Every row comes from one small tree of marks. The marks that hang from a mark follow it in brackets, in alphabetical order. Every link used is in the known rows. Which tree was each row made from?
Known rows:
R[S]: [-0.05,  1.35,  1.35,  1.49,  0.77, -1.29, -0.02, -2.07,  2.40,  0.37,
  0.48,  2.07, -0.45, -0.92, -0.73, -0.11,  0.74, -0.73, -1.76, -2.00,
  2.10,  0.82,  0.74]
T[W[E[S]]]: [ 2.03, -1.24, -4.02,  3.66, -1.16, -0.95, -0.20, -1.19, -2.06,  1.46,
  1.21,  1.64, -0.57,  0.42,  5.76, -1.40, -1.31,  2.87, -2.46,  2.50,
 -5.67, -0.52,  1.70]
T[S]: [ 0.57, -1.96, -0.43, -1.67,  0.46, -0.11,  0.29,  0.21, -0.90,  0.59,
  0.12, -2.83, -0.17, -0.03,  1.63, -0.20, -1.26,  1.31,  2.02,  1.69,
 -1.21, -0.90,  2.58]
S[C[R]]: [-1.47, -2.13,  1.47,  0.02,  2.02,  2.18,  4.57,  0.70,  2.34,  0.34,
 -0.98,  0.57,  0.05, -1.87, -2.65,  1.77, -1.80, -4.21,  2.61,  0.03,
  0.20,  0.56,  0.87]
E[S]: [ 1.14, -1.68, -0.50, -1.09, -1.57, -1.75, -0.10, -1.08,  0.74,  1.45,
  0.44,  0.96,  0.05, -0.08,  1.65,  0.84, -0.71,  2.28,  0.15,  0.90,
 -0.20, -0.19,  3.08]
W[E[S[C]]]: [ 0.59, -1.72, -0.06,  2.22, -2.62, -0.84,  4.51, -0.23, -0.32,  1.24,
  0.68,  1.56, -1.08, -1.05,  3.99, -0.82, -2.38,  0.62,  1.88,  2.13,
 -3.79, -1.46,  3.09]
E[S[U] T[W]]: [ 1.97, -5.33, -5.99,  2.54, -1.25, -2.25, -2.67, -0.59, -0.01,  3.50,
  1.76,  1.51,  0.91,  0.31,  4.97,  0.07, -2.14, -0.41, -2.07,  4.14,
 -3.09,  2.30,  4.36]
U[R[S]]: [-1.24, -0.62,  0.95,  2.25,  3.99, -0.31, -0.59, -1.19,  2.22,  0.79,
 -0.66,  0.71, -0.64, -1.45, -0.43, -0.98,  1.01, -1.20, -0.59, -3.36,
  3.26,  3.37,  0.85]
E[S W]: [ 2.75, -0.94, -3.52,  1.94, -0.69, -1.55, -0.37, -1.53, -2.28,  1.98,
  1.07,  2.00,  0.63,  0.56,  2.39,  0.96, -1.09,  1.57, -1.41,  2.25,
 -0.74,  0.97,  3.10]
R[S[U[C]]]: [-1.55, -1.61,  3.53,  4.97,  0.20,  0.19, -2.15, -1.37,  4.24,  0.64,
 -0.52,  0.48, -0.54, -2.50, -0.69, -1.94,  0.15, -4.63,  1.41, -2.68,
  3.12,  0.89,  0.21]
S[C[R] U]: [-2.60, -3.49,  3.12, -1.03,  0.23,  2.50,  2.36,  1.82,  3.39,  0.97,
 -0.85, -0.18,  0.50, -2.08, -2.78,  0.71, -2.70, -6.50,  4.64,  0.49,
  0.34,  1.64,  0.68]
T[S[C[R] U]]: [-2.10, -5.93,  2.63, -2.65,  0.97,  2.46,  2.60,  2.03,  2.35,  1.63,
 -0.85, -2.61,  0.48, -2.06, -1.25,  0.43, -3.49, -5.19,  6.79,  1.72,
 -0.91,  0.95,  3.17]
W[E]: [ 0.11,  1.52, -0.56,  1.94, -0.95,  0.03,  0.07, -0.38, -2.46, -0.23,
  0.35, -0.30, -0.83,  0.33,  2.04, -1.67, -0.56,  1.16,  0.14,  0.65,
 -2.77, -1.17, -1.09]
S[U[R]]: [-2.00, -3.46,  1.17, -0.08,  1.53,  1.33, -3.26,  2.22,  0.70,  1.03,
 -0.90, -1.78,  0.17, -0.82,  0.14, -2.30, -0.69, -2.91,  3.29, -0.87,
  1.32,  3.52, -0.48]
E[S[U[C]] T W]: [ 2.16, -4.71, -5.68,  6.80, -0.84, -2.01, -2.71, -1.72, -2.54,  2.64,
  1.00,  0.70,  0.34, -0.73,  3.72, -0.22, -2.81, -1.71,  0.81,  3.62,
 -0.26,  1.93,  4.90]
W[E[T[S[U[R]]]]]: [-0.12, -5.39, -3.99,  1.85,  1.81, -0.61, -3.05,  1.19, -4.09,  2.47,
  0.46, -4.65, -1.12, -0.40,  4.92, -3.20, -3.57,  0.00,  4.34,  3.29,
 -3.10,  2.32,  3.34]
U[C R]: [-1.82, -3.17,  0.02,  4.98,  3.96,  1.56, -0.70,  0.83,  0.20, -0.51,
 -2.15, -2.24, -0.81, -2.08,  0.16, -2.08, -0.14, -1.79,  2.40, -2.25,
  2.37,  2.19, -0.04]
U[C R[S]]: [-1.61, -1.89,  1.29,  6.78,  4.86,  0.37, -0.67, -1.33,  2.81, -0.08,
 -1.48, -0.14, -1.18, -2.90, -0.63, -1.87,  0.88, -2.52,  0.54, -4.44,
  4.68,  2.89,  0.81]

Write each row's tree:
[ 1.28, -2.67, -2.97,  5.23, -1.24,  0.04,  4.42,  0.36, -0.86,  1.77,
  1.15,  2.49, -0.65, -0.87,  5.98, -1.33, -2.10,  0.09, -0.89,  3.06,
 -6.49, -0.67,  2.74] | T[W[E[S[C]]]]
[-0.26, -4.68, -1.24,  3.63, -0.73,  2.28,  2.42,  2.71, -1.44,  1.81,
  0.92, -1.83, -0.45, -1.07,  5.74, -3.56, -3.73, -3.55,  3.33,  3.62,
 -7.74, -0.33,  1.90] | T[S[C U] W[E]]
[-2.81, -5.02,  2.21,  0.88,  1.45,  2.26,  1.19,  3.36,  2.30,  1.43,
 -1.24, -0.90,  0.24, -2.14,  0.43, -2.33, -1.91, -5.88,  4.85, -0.29,
  0.75,  3.38,  0.69] | S[C U[R]]
[ 0.72, -7.11, -4.92,  3.11,  0.88,  0.28,  2.28,  2.14, -0.49,  2.75,
  1.13, -1.26,  0.38, -1.18,  5.10, -0.82, -3.72, -4.14,  2.13,  5.09,
 -5.00,  1.71,  4.76] | E[T[S[C U] W]]
[ 1.53, -5.13, -5.76,  6.10,  1.16, -0.31, -2.27, -0.15, -4.27,  2.09,
  0.91, -2.95,  0.26, -0.74,  3.61, -1.06, -3.50, -2.62,  3.01,  4.10,
 -0.90,  1.82,  4.36] | E[T[S[U[C]]] W]
[ 0.06, -6.00, -2.57,  3.52,  0.58, -0.40, -1.93,  0.22, -0.94,  1.74,
  0.25, -3.96, -0.26, -1.28,  2.72, -1.44, -2.96, -1.71,  4.36,  3.26,
 -0.36,  0.06,  4.36] | E[T[S[U[C]]]]
[ 2.40, -4.08, -7.89,  3.13,  2.58, -1.25,  0.15, -0.38, -2.87,  1.80,
  1.16, -1.84, -0.09,  0.40,  4.95,  0.26, -1.95,  1.13, -1.72,  4.18,
 -4.46,  1.00,  4.36] | E[T[S W]]
[ 2.72, -3.58, -6.09,  2.51, -1.56, -2.79, -2.73, -1.34, -2.90,  3.74,
  1.89,  1.60,  0.76,  0.50,  3.78,  0.91, -2.74, -0.40, -0.45,  4.45,
 -0.80,  2.74,  4.90] | E[S[U] T W]
[ 0.61, -3.39, -2.49,  2.37, -0.69,  1.09, -2.01,  1.34, -2.95,  1.58,
  1.26, -2.78, -0.34,  0.48,  5.66, -3.48, -2.65, -0.47,  1.72,  3.33,
 -6.82, -0.43,  0.81] | T[S[U] W[E]]
[-2.00, -5.60,  2.15,  0.43,  2.00,  2.17, -1.79,  0.27,  1.47,  1.06,
 -1.38, -4.49, -0.09, -2.18, -1.28, -0.35, -2.82, -3.25,  6.24,  0.52,
  0.55,  0.21,  2.17] | T[S[U[C[R]]]]
[-0.56, -6.09, -0.77,  1.60, -0.03,  2.08,  2.42,  3.28,  0.95,  1.80,
  0.67, -1.66,  0.46, -1.34,  3.86, -1.91, -3.19, -4.53,  3.33,  3.26,
 -4.69,  0.96,  2.74] | T[S[C U] W]
[-1.68, -0.68,  3.59, -0.78,  1.48,  0.26, -2.13, -1.92,  4.50,  1.67,
 -0.17,  1.13,  0.37, -1.42, -3.89,  0.68, -0.42, -4.25,  0.99, -2.23,
  3.24,  2.26,  0.40] | C[R[S[U]]]
[ 1.89, -1.76, -5.25,  2.03,  0.29, -1.83,  0.21, -0.99, -5.08,  1.21,
  1.18, -2.78, -1.45,  0.88,  4.70, -1.08, -2.57,  2.82,  1.10,  4.16,
 -4.47, -0.99,  3.80] | W[E[T[S]]]
[ 1.89, -2.30, -2.44,  2.94, -0.81, -0.32,  4.21,  0.01, -1.12,  2.07,
  0.95,  2.82,  0.47, -0.77,  2.95,  1.13, -2.23, -1.83,  0.45,  2.64,
 -1.51,  0.89,  3.98] | E[S[C] W]
[ 1.77, -5.48, -6.51,  3.21,  1.52, -1.76, -3.78, -0.22, -3.18,  3.61,
  1.06,  0.27,  0.78,  0.46,  3.87, -0.34, -2.86, -1.12,  0.63,  3.18,
  0.55,  5.20,  4.78] | E[S[U[R]] T W]
[ 0.05, -3.06,  1.24,  4.32, -3.42, -0.42, -2.29, -0.80, -0.06,  1.52,
  0.36, -0.64, -0.83, -1.39,  3.79, -2.88, -2.03, -0.18,  3.67,  1.22,
 -1.91, -1.22,  1.82] | W[E[S[U[C]]]]
[-1.40, -8.09, -1.26,  2.13,  3.19,  2.90,  1.49,  4.14,  0.88,  2.38,
 -0.63, -2.85,  0.48, -1.76,  4.17, -3.00, -3.18, -5.17,  4.35,  2.05,
 -3.33,  3.64,  2.55] | T[S[C U[R]] W]
[-1.94, -2.15,  1.84,  3.50,  3.82,  0.50,  3.52,  0.28,  3.65,  0.68,
 -0.95,  1.64, -0.76, -2.73, -0.44, -1.06, -0.07, -4.24,  0.88, -2.99,
  2.64,  3.31,  1.67] | U[R[S[C]]]
[ 2.40, -5.21, -6.44,  4.70,  0.38, -1.76,  4.05, -0.24,  0.29,  2.82,
  1.38,  3.04,  0.46, -0.86,  5.43,  1.08, -2.66, -1.11, -2.12,  4.17,
 -3.76,  1.40,  5.66] | E[S[C] T[W]]
[-1.83, -1.72,  4.14,  2.02, -0.86,  0.11,  1.99,  0.05,  4.89,  1.38,
  0.34,  2.19, -0.04, -2.20, -0.72, -1.19, -0.92, -6.28,  1.79, -1.60,
  1.50,  1.33,  1.28] | R[S[C U]]
[ 2.33, -1.50, -5.26,  2.51, -1.73, -3.55, -0.17, -2.37, -3.29,  2.03,
  1.89,  0.64, -0.87,  0.64,  4.88, -0.20, -2.14,  3.95, -1.16,  3.60,
 -3.26, -0.36,  4.42] | W[E[S T]]
[-2.65, -4.77,  1.65,  3.82,  2.35,  2.36, -3.38,  2.07,  1.35,  0.42,
 -1.91, -2.74, -0.27, -2.18,  0.34, -3.03, -0.79, -4.10,  4.63, -1.66,
  2.37,  2.94, -0.16] | S[U[C R]]
[-1.40, -0.41,  1.82,  4.55,  3.77,  0.60,  0.33, -3.22,  4.03, -0.15,
 -1.58,  0.78, -0.87, -2.83, -3.95,  1.16,  0.19, -3.06,  0.44, -3.51,
  4.23,  1.05,  0.69] | U[C[R[S]]]
[ 1.14, -6.99, -5.00,  3.92, -1.13, -1.55,  1.77,  0.73,  1.29,  3.56,
  1.73,  2.41,  0.72, -0.98,  5.22, -0.07, -3.27, -3.33, -0.24,  4.50,
 -4.14,  2.03,  5.49] | E[S[C U] T[W]]
[ 0.63, -3.49, -2.60,  3.73,  0.90,  1.22,  4.47, -0.46,  0.21,  1.97,
  0.25,  2.15, -0.36, -1.74,  3.19,  0.65, -2.93, -1.39,  0.06,  2.51,
 -5.58,  0.20,  2.73] | T[W[E[S[C[R]]]]]
[ 1.46, -1.59, -4.16,  3.32,  0.86,  0.68,  0.33,  0.26, -3.98,  0.80,
  1.02, -2.00, -0.89,  0.53,  5.40, -2.09, -1.77,  2.16, -0.39,  3.03,
 -6.68, -0.89,  1.16] | T[S W[E]]
[-0.98, -6.49, -2.27,  0.97,  3.44,  1.96, -3.09,  2.78, -0.41,  2.07,
 -0.65, -3.65,  0.48, -0.60,  3.80, -3.07, -2.27, -2.29,  2.79,  1.85,
 -2.39,  3.73,  1.81] | T[S[U[R]] W]
[ 3.78, -1.99, -7.82,  3.58, -0.12, -3.31, -0.64, -2.48, -4.03,  2.74,
  1.86,  2.29,  0.48,  0.91,  3.93,  2.34, -1.87,  1.86, -2.63,  4.18,
 -1.07,  1.87,  5.19] | E[S T W]
[ 2.31, -4.06, -6.39,  3.36,  1.83, -1.13,  4.01, -1.70, -1.62,  3.13,
  0.90,  2.41,  0.45, -1.02,  1.10,  4.05, -3.68, -2.17,  0.06,  4.08,
 -0.79,  2.54,  6.13] | E[S[C[R]] T W]
[-2.43, -3.32,  2.53,  1.99,  1.42,  2.45, -2.11,  0.16,  2.58,  0.28,
 -1.61, -1.74,  0.03, -2.35, -3.01, -0.23, -1.41, -4.56,  4.34, -1.04,
  2.06,  1.17, -0.43] | S[U[C[R]]]
[ 0.92, -3.60, -3.38,  1.16, -1.32, -1.44, -2.01,  0.11, -3.80,  2.23,
  1.39, -3.57, -0.80,  0.35,  4.72, -2.26, -3.51,  0.58,  3.14,  4.54,
 -4.38, -0.29,  3.36] | W[E[T[S[U]]]]
[-1.34, -7.78, -1.68,  4.99,  4.07,  2.76, -3.11,  2.70, -0.07,  1.42,
 -1.25, -4.52, -0.05, -2.14,  4.01, -3.64, -2.30, -3.19,  4.25,  0.79,
 -1.41,  3.02,  1.62] | T[S[U[C R]] W]
[ 1.38, -6.65, -5.82,  6.78, -0.40, -1.74, -2.67, -0.88,  0.45,  2.88,
  0.78,  0.53,  0.40, -1.46,  5.06, -0.76, -2.36, -1.55, -0.60,  3.41,
 -2.02,  1.75,  4.31] | E[S[U[C]] T[W]]
[ 0.37, -2.01,  0.68, -0.03, -4.14, -1.44, -2.43, -0.54, -0.43,  2.05,
  1.17,  0.07, -0.27,  0.03,  3.67, -2.08, -2.19,  1.07,  2.06,  2.00,
 -3.00, -0.76,  1.85] | W[E[S[U]]]
[ 0.11, -4.94, -2.43,  2.36, -1.56, -0.23,  2.20,  1.32, -2.55,  2.17,
  1.30, -2.53, -0.81, -0.94,  4.86, -2.18, -4.55, -2.50,  4.84,  4.90,
 -5.05, -0.40,  4.38] | W[E[T[S[C U]]]]
[ 3.25, -3.34, -6.70,  4.83, -0.27, -2.02,  3.77, -1.20, -2.52,  2.89,
  1.62,  3.11,  0.29, -0.47,  4.21,  2.03, -2.98, -1.22, -0.79,  4.64,
 -1.87,  1.82,  6.33] | E[S[C] T W]
[ 3.25, -3.79, -7.80,  3.42,  0.52, -2.76, -0.51, -1.69, -1.28,  2.42,
  1.52,  1.87,  0.26,  0.28,  5.23,  1.16, -1.46,  1.87, -3.84,  3.78,
 -3.05,  1.50,  4.86] | E[S T[W]]
[ 3.13, -2.27, -7.87,  2.66,  1.94, -1.44, -0.03, -0.90, -5.71,  1.82,
  1.51, -1.47, -0.08,  0.86,  3.84,  1.28, -2.54,  0.72, -0.44,  4.71,
 -2.12,  1.25,  4.64] | E[T[S] W]
[ 0.97, -3.94, -0.78,  2.08, -2.65,  0.06,  1.49,  0.70,  0.02,  2.86,
  1.04,  2.38,  1.01, -0.85,  3.00, -0.22, -2.94, -3.99,  2.54,  3.01,
 -1.32,  1.55,  3.77] | E[S[C U] W]
[ 1.91, -5.14, -4.99,  3.91, -1.93, -1.79,  1.69, -0.12, -1.41,  3.51,
  1.69,  2.48,  0.93, -0.64,  4.26,  0.78, -3.78, -3.72,  1.00,  4.81,
 -1.64,  2.57,  5.87] | E[S[C U] T W]
[ 0.95, -3.62, -1.29,  4.99, -1.70, -0.11, -2.77, -0.79, -0.85,  2.33,
  0.36,  0.51,  0.83, -1.02,  2.71, -0.88, -2.02, -2.26,  2.09,  1.83,
  0.21,  1.21,  2.56] | E[S[U[C]] W]
[ 1.58, -3.00, -3.42,  1.72, -3.35, -3.25, -2.64, -1.52, -2.17,  2.99,
  1.93,  0.23, -0.35,  0.50,  4.82, -1.25, -2.86,  1.65,  0.88,  3.73,
 -3.32,  0.19,  3.83] | W[E[S[U] T]]
[ 1.56, -4.47, -3.79,  1.94, -1.19, -2.70,  4.29, -0.83,  0.59,  2.28,
  0.95,  2.13,  0.03, -1.27,  3.25,  1.59, -2.39, -0.58,  0.38,  3.36,
 -1.17,  0.51,  6.24] | E[S[C] T]
